What can hang from each mark
J_867: J_72
J_589: J_654
J_407: J_247
J_673: J_13
J_561: J_13
J_573: J_13 J_601 J_654
J_13: J_150 J_561 J_573 J_673
J_601: J_573
J_654: J_247 J_589
J_774: J_72 J_654
J_247: J_407

Each row was made from one small tree. The marks that hang from a mark follow it in brackets, in the order of their numbers. Every link used is in the known rows. Write each row's tree.
Known rows
J_13{J_673}: [  7  -5  -6   2  -8 -14  -8  27  12  -9   7  12  -3 -11  -5 -19  -5 -14
 -22   6   5  19   4   2 -10  16 -13]
J_13{J_150 J_561 J_573{J_601} J_673}: [ 52 -48  29  55 -13 -20 -42  40  19  -6  21  37  24 -34  16  -5  33 -28
 -35  56  21   1  10  -9   3  18 -32]
J_13{J_573}: [  2  -3  -3   3  -3 -21 -11 -13   0  -4   8  -1   5   1  -5  -1  -4 -22
 -17  15 -12 -17   9   0  14  -4 -29]
J_774{J_72 J_654{J_589}}: [ 33  -5   2 -14  16  11 -28  35  10  11  18   3   0 -36 -15 -30  17  28
  -3  -5  13  14  28  15  33 -58 -33]
J_247{J_407}: [-15 -17  12   2  -8  -5   8  -1  -5   6  -8 -12  -3  20  15   8  -1  10
  -9  -9 -11   5  -6  -8 -18 -25  11]
J_601{J_573{J_13{J_150 J_673} J_654}}: [ 30 -15  19  25 -29  21 -25  45  58  30  16   8   9  10   1  -7 -12 -14
 -30  31  15  58   5 -16 -16  28  33]
J_774{J_72}: [ 27  -6  11  -6  10   8 -11   5   6  17   7   1  -4  -8  15 -10  20  15
   6 -13  -1 -13  -2  11   2 -26  -4]
J_407{J_247}: [ -3  -2  -5 -16 -10 -17 -23   0   4  16  -2   3 -10  26  24  -3   0 -11
   5  10  27   6  -6  -5   1   4  13]
J_13{J_573 J_673}: [  7 -11  -7   5  -9 -36 -20  15  12 -14  20  13   3 -11 -12 -23 -11 -35
 -37  19  -8   4  11   2   5   6 -40]
J_561{J_13{J_573}}: [ -7   1 -11  13 -26 -19 -30 -24  20 -17   8   1  17 -13  -2   6   3  18
 -28   9  -4 -12  14  -1  -3   3 -21]
J_654{J_247{J_407}}: [ -5 -40  11  -4  -2  -1  20 -11  -8  17 -30  -1  -9   5   9 -21  15  20
 -11  -3 -25 -16  15   3 -30 -24  13]
J_774{J_72 J_654{J_247{J_407} J_589}}: [ 25 -44  19 -17  15   7 -10  27   3  31 -12   4 -11 -30  -4 -45  33  50
 -12  -8 -16  -6  42  15   9 -81 -21]
J_573{J_13{J_150} J_601}: [ 70 -14  32  20 -21  11   2  -5  27  15   6   6  15  -8   5   2  17   9
  -3  21  40  12   4  -6   4  26  29]
J_573{J_13 J_654}: [ 19 -10  15  -1 -29  31  -2 -14  27  26   9 -19   6  23 -26 -15   2  12
 -10  -6   6  44   5 -16  -6  10  20]
J_561{J_13{J_150 J_573}}: [  0  -8  -3  25 -32 -14 -40 -10  30  -2  11   1  24 -17  11  32  20  13
 -25  28   9  -1   0  -3  -2   2  -8]
J_654{J_247{J_407} J_589}: [ -9 -45  -2  -6   5  -1  12   3   2  24 -27  12  -1   8  -7 -35  15  28
   0  15 -27  -2  23   9  -8 -41  -8]
J_673{J_13{J_150 J_561 J_573{J_601}}}: [ 51 -45  30  55 -28 -14 -32  15  13  16  26   9  33   6  -7  24  30  -4
  -1  56   0 -12  -8 -29  14  24  -5]
J_561{J_13{J_573 J_673}}: [ -1  -4 -22  16 -35 -34 -33   6  32 -24  16   5  16 -19 -10 -12  -4   4
 -49  16  -2  11  19  -3 -10  17 -34]
J_673{J_13{J_573{J_601}}}: [ 59 -19   1  13 -24 -33  -3  -7  12   7  20  -9  23  10 -28   0   3  -8
  -7  34 -14 -18  20 -21  18  37 -17]
J_774{J_72 J_654{J_247 J_589}}: [ 38 -25   4 -18  22  13 -17  28   8  23  -7  16  -8 -48 -19 -53  32  34
  -9   2  -2  -5  49  22  27 -57 -34]
J_867{J_72}: [-22 -10  -2  -5 -14  -9  -1  17  -8   3 -17   3   1   8  -3  10  -8  -6
 -22  14 -16  15  -4  -1  -4   4   0]
J_601{J_573{J_13 J_654}}: [ 16   0  20   9 -19  31  -2   4  39  26   4 -14  11  25  -4  -7 -18   2
 -12   9  -3  27  14 -14  -6  13  38]
J_589{J_654}: [ -7   1  -4   6   4 -16  -2  -1  -9  -4  14   5  -2   3 -29 -12   6 -10
  -9 -15  11  -8  20  22  16  -8  12]
J_774{J_654}: [  4   6   4  -3  -3  -7 -11  20  -4  -8   4 -11  -5 -26  -9  -5   3   9
 -21 -13  10  10  21  -4  10 -15  -8]
J_601{J_573{J_654}}: [  4   2   0  12   0  19  -9  28  27  23  -2  -4  10  11  12   2 -10 -10
  -9  21 -13  18  21  -9 -14  11  22]
J_589{J_654{J_247}}: [ -1 -20  -3   3  10 -14   7  -8 -11   7 -16  16 -11 -12 -36 -41  24  -3
 -14  -4  -6 -25  33  31   5  -7  12]
J_601{J_573}: [ -2   8  -2  11  14   0   0  13  13   2   1   7   5   2  24   7 -23 -13
  -1  18  -6 -20   8   3   2   4  16]

Write each row's tree
[ 67 -16  11  -1 -24  33  -2   2  44  31   8   1  24   8 -34 -34   3  19
  -4  30  19  48  41  -8  17  22   3] -> J_573{J_13 J_601 J_654{J_589}}
[ -4 -28  14  38 -25 -16 -30  -4  -4   4  31   1  23  28 -23   3   8   0
   4  29 -27 -12 -10 -30  13  -1 -25] -> J_673{J_13{J_561 J_573}}
[ 53 -45  25  45 -34   3 -33   9  19  24  26  -7  42  18 -32  -1  26  -1
 -14  45 -21   8  23 -37   3  30 -15] -> J_673{J_13{J_561 J_573{J_601 J_654}}}
[  3 -43  19  49 -16 -17 -48  34  10  -9  22  32  17 -16  14   2  22 -27
 -28  40   6  10 -17 -11   1  -6 -36] -> J_13{J_150 J_561 J_573 J_673}
[ 13 -29  44  46 -22  25 -28   0  14  11  13  12  16  12   9   3  22  16
   4  13  24  17 -30 -20   0 -13  26] -> J_573{J_13{J_150 J_561}}
[ 11 -24   2  18 -14 -33 -29  25  21  -3  19  14   4 -16   0  -3   9 -36
 -34  34   7  14  -7  -2   2   8 -32] -> J_13{J_150 J_573 J_673}
[ 78 -33  32  24 -44  22 -12  34  56  29  16   0  15  -3 -16 -13  17  -4
 -33  31  43  64  18 -16 -16  44  24] -> J_573{J_13{J_150 J_673} J_601 J_654}
[ 58 -25   3  17 -34 -13  -9  -3  31  29  22 -21  29  22 -42  -3   8  -9
 -14  40 -19  12  35 -29   6  38 -12] -> J_673{J_13{J_573{J_601 J_654}}}
[  0 -40   3  31 -29  10 -48  13  22  33  34  -2  36  30 -51 -15  15   9
   5  48 -38  35  12 -32  25 -10 -39] -> J_673{J_13{J_561 J_573{J_654{J_589}}}}
[ 57 -24  21  20 -17  -1 -24  13  36  31   6   0  23 -10   3  15  32 -25
 -30  46  12  18  29 -12   0  24  -8] -> J_13{J_150 J_573{J_601 J_654}}
[ 58 -20  13   9 -14  -7 -11   0  24  18   7  -6  19  -3 -13  -5  18 -18
 -29  30  -2  12  40  -5   3  17 -20] -> J_13{J_573{J_601 J_654}}
[ 50 -17  10  34 -42   6 -36   3  54  21   5  -5  35 -21   0  29  37  11
 -39  46  19  21  32 -11 -13  28   4] -> J_561{J_13{J_150 J_573{J_601 J_654}}}
[-15 -43   4   7   5 -15  14 -10 -16  16 -17   6 -14   8 -20 -35  24  15
 -20 -19 -16 -28  32  25 -14 -34  26] -> J_589{J_654{J_247{J_407}}}
[  0 -13  -7  24 -34  -5 -35  32  40  -8   8  10  13 -23   7  13  12  20
 -33  20  21  36  -1  -1 -24  21   7] -> J_561{J_13{J_150 J_673}}
[ 71 -48  19  20  -8  -3 -13   8  32  45 -16  12  16 -29  -9  -9  49 -14
 -34  55  -4   3  46  -6  -6  25  -1] -> J_13{J_150 J_573{J_601 J_654{J_247}}}
[ -3 -41   3 -12   0  -7   5  21  -1  14 -20   3  -4 -21 -16 -40  16  30
 -22  -2 -11   6  43   4   5 -54 -12] -> J_774{J_654{J_247{J_407} J_589}}
[ 15 -58  18  34 -27   8 -31  -7  12  37   8   5  22  22 -44 -24  36  10
 -12  36 -50   4  19 -30  -6   4 -12] -> J_673{J_13{J_561 J_573{J_654{J_247}}}}
[ -1 -32  23  44  -7  -8 -45   4   1   7  14  16  19  -6  16  18  29 -14
  -9  38  -2  -7 -21  -8  11 -21 -18] -> J_13{J_150 J_561 J_573}
[  4 -36  25  48 -21  14 -31  20   7  17  23   6  23  20  -8  27  25  17
  20  31  -4  15 -34 -34  -4   6  20] -> J_673{J_13{J_150 J_561}}
[ 16  -5   0   2 -13  34  -8  13  45  31  13   3  18  21 -13 -25 -18   7
   2  31  -4  42  27 -12  11   0  14] -> J_601{J_573{J_13 J_654{J_589}}}
[ 67 -36  14  23 -38 -10 -22  16  37  43  23 -12  31  14 -28  21  26 -15
 -15  53  -6  25  18 -31   1  42   4] -> J_673{J_13{J_150 J_573{J_601 J_654}}}
[ 20 -31  10  13 -37  -7 -32   5  26  40  25 -19  18  34 -30  24  21 -13
 -12  40 -22  37  -1 -35   2  18   0] -> J_673{J_13{J_150 J_573{J_654}}}
[ -5 -43   0   3   7  22   3  26  29  50 -26  10   6  14   6 -30   6  19
  -5  34 -41  14  44  -1 -18 -27  17] -> J_601{J_573{J_654{J_247{J_407} J_589}}}
[ 12 -24  27  33 -29  10 -21  14  18 -12  24  14  13   7 -15 -32  -1   5
 -19   0  16  22 -12 -15  -7   7  -5] -> J_573{J_13{J_561 J_673}}
[  8 -47  26  46 -38  10 -53  12  18  36  27  -5  30  29 -26  25  39   0
  -4  47 -22  35 -14 -45   1   4  -4] -> J_673{J_13{J_150 J_561 J_573{J_654}}}
[ 13 -35   0  25 -33   6 -36 -11  42  32 -16   4  19 -20 -11   4  44  27
 -45  39 -12  16  26  -3 -24  11  -1] -> J_561{J_13{J_150 J_573{J_654{J_247}}}}
[ 72 -23  35  23 -33  34  -1   5  45  35   4  -5  20   5 -10   6  24   6
 -17  28  37  45  14 -16  -5  31  38] -> J_573{J_13{J_150} J_601 J_654}
[ 15 -40  34  46 -29  16 -33  25  24   4  21  18  12   2   2 -13  12   4
 -16  18  29  34 -27 -15  -9   3   6] -> J_573{J_13{J_150 J_561 J_673}}
[ 71 -16  26  10 -28  28   5  -7  39  26   1 -15  16  11 -24 -14   6  13
 -15  11  26  35  29 -12  -6  30  21] -> J_573{J_13 J_601 J_654}
[ 13 -61  31  45  -8  15 -39   8  15  41 -10  21  15 -11  -3  -7  59  -6
 -25  44 -21   9   9 -13  -9 -14  -9] -> J_13{J_150 J_561 J_573{J_654{J_247}}}
[ 47 -10   2  23 -38   1 -24  -9  47  10   2 -12  35 -16 -13   4  21  16
 -42  32   4  13  50  -5 -10  29 -12] -> J_561{J_13{J_573{J_601 J_654}}}
[  7 -44  25  49 -25   1 -60  38  25  18  21  18  16  -7  -7  -2  34 -28
 -44  43   0  46  -4 -20  -6  -1 -26] -> J_13{J_150 J_561 J_573{J_654} J_673}
[ 43 -27  26  42  -4 -15 -21   0   1  -5  10  20  23 -17   8  -8  23 -17
 -19  33   3 -28  17  -8  13   3 -28] -> J_13{J_561 J_573{J_601}}
[ 22 -10  -6   9 -20  22 -19  46  60  24  21  10  14  15 -22 -43 -31  -8
 -18  32  -3  58  31  -8   7  15   0] -> J_601{J_573{J_13{J_673} J_654{J_589}}}
[ 21  -4  24  21 -10  16  -8  11  29  19  10   6   9  10  19  14 -15  -6
   0  22  17   3  -8  -7   1   9  37] -> J_601{J_573{J_13{J_150}}}
[ 29 -41  30  -9   9   4  -3  17  -1  26 -14  -6 -17 -29  12 -33  37  43
 -30 -30 -11 -19  35  13 -15 -69   0] -> J_774{J_72 J_654{J_247{J_407}}}
[  1 -36  18  35 -39   8 -38  -1  10  24  28 -12  26  37 -39   0  17   2
  -8  32 -31  22  -1 -42   4   5 -16] -> J_673{J_13{J_561 J_573{J_654}}}
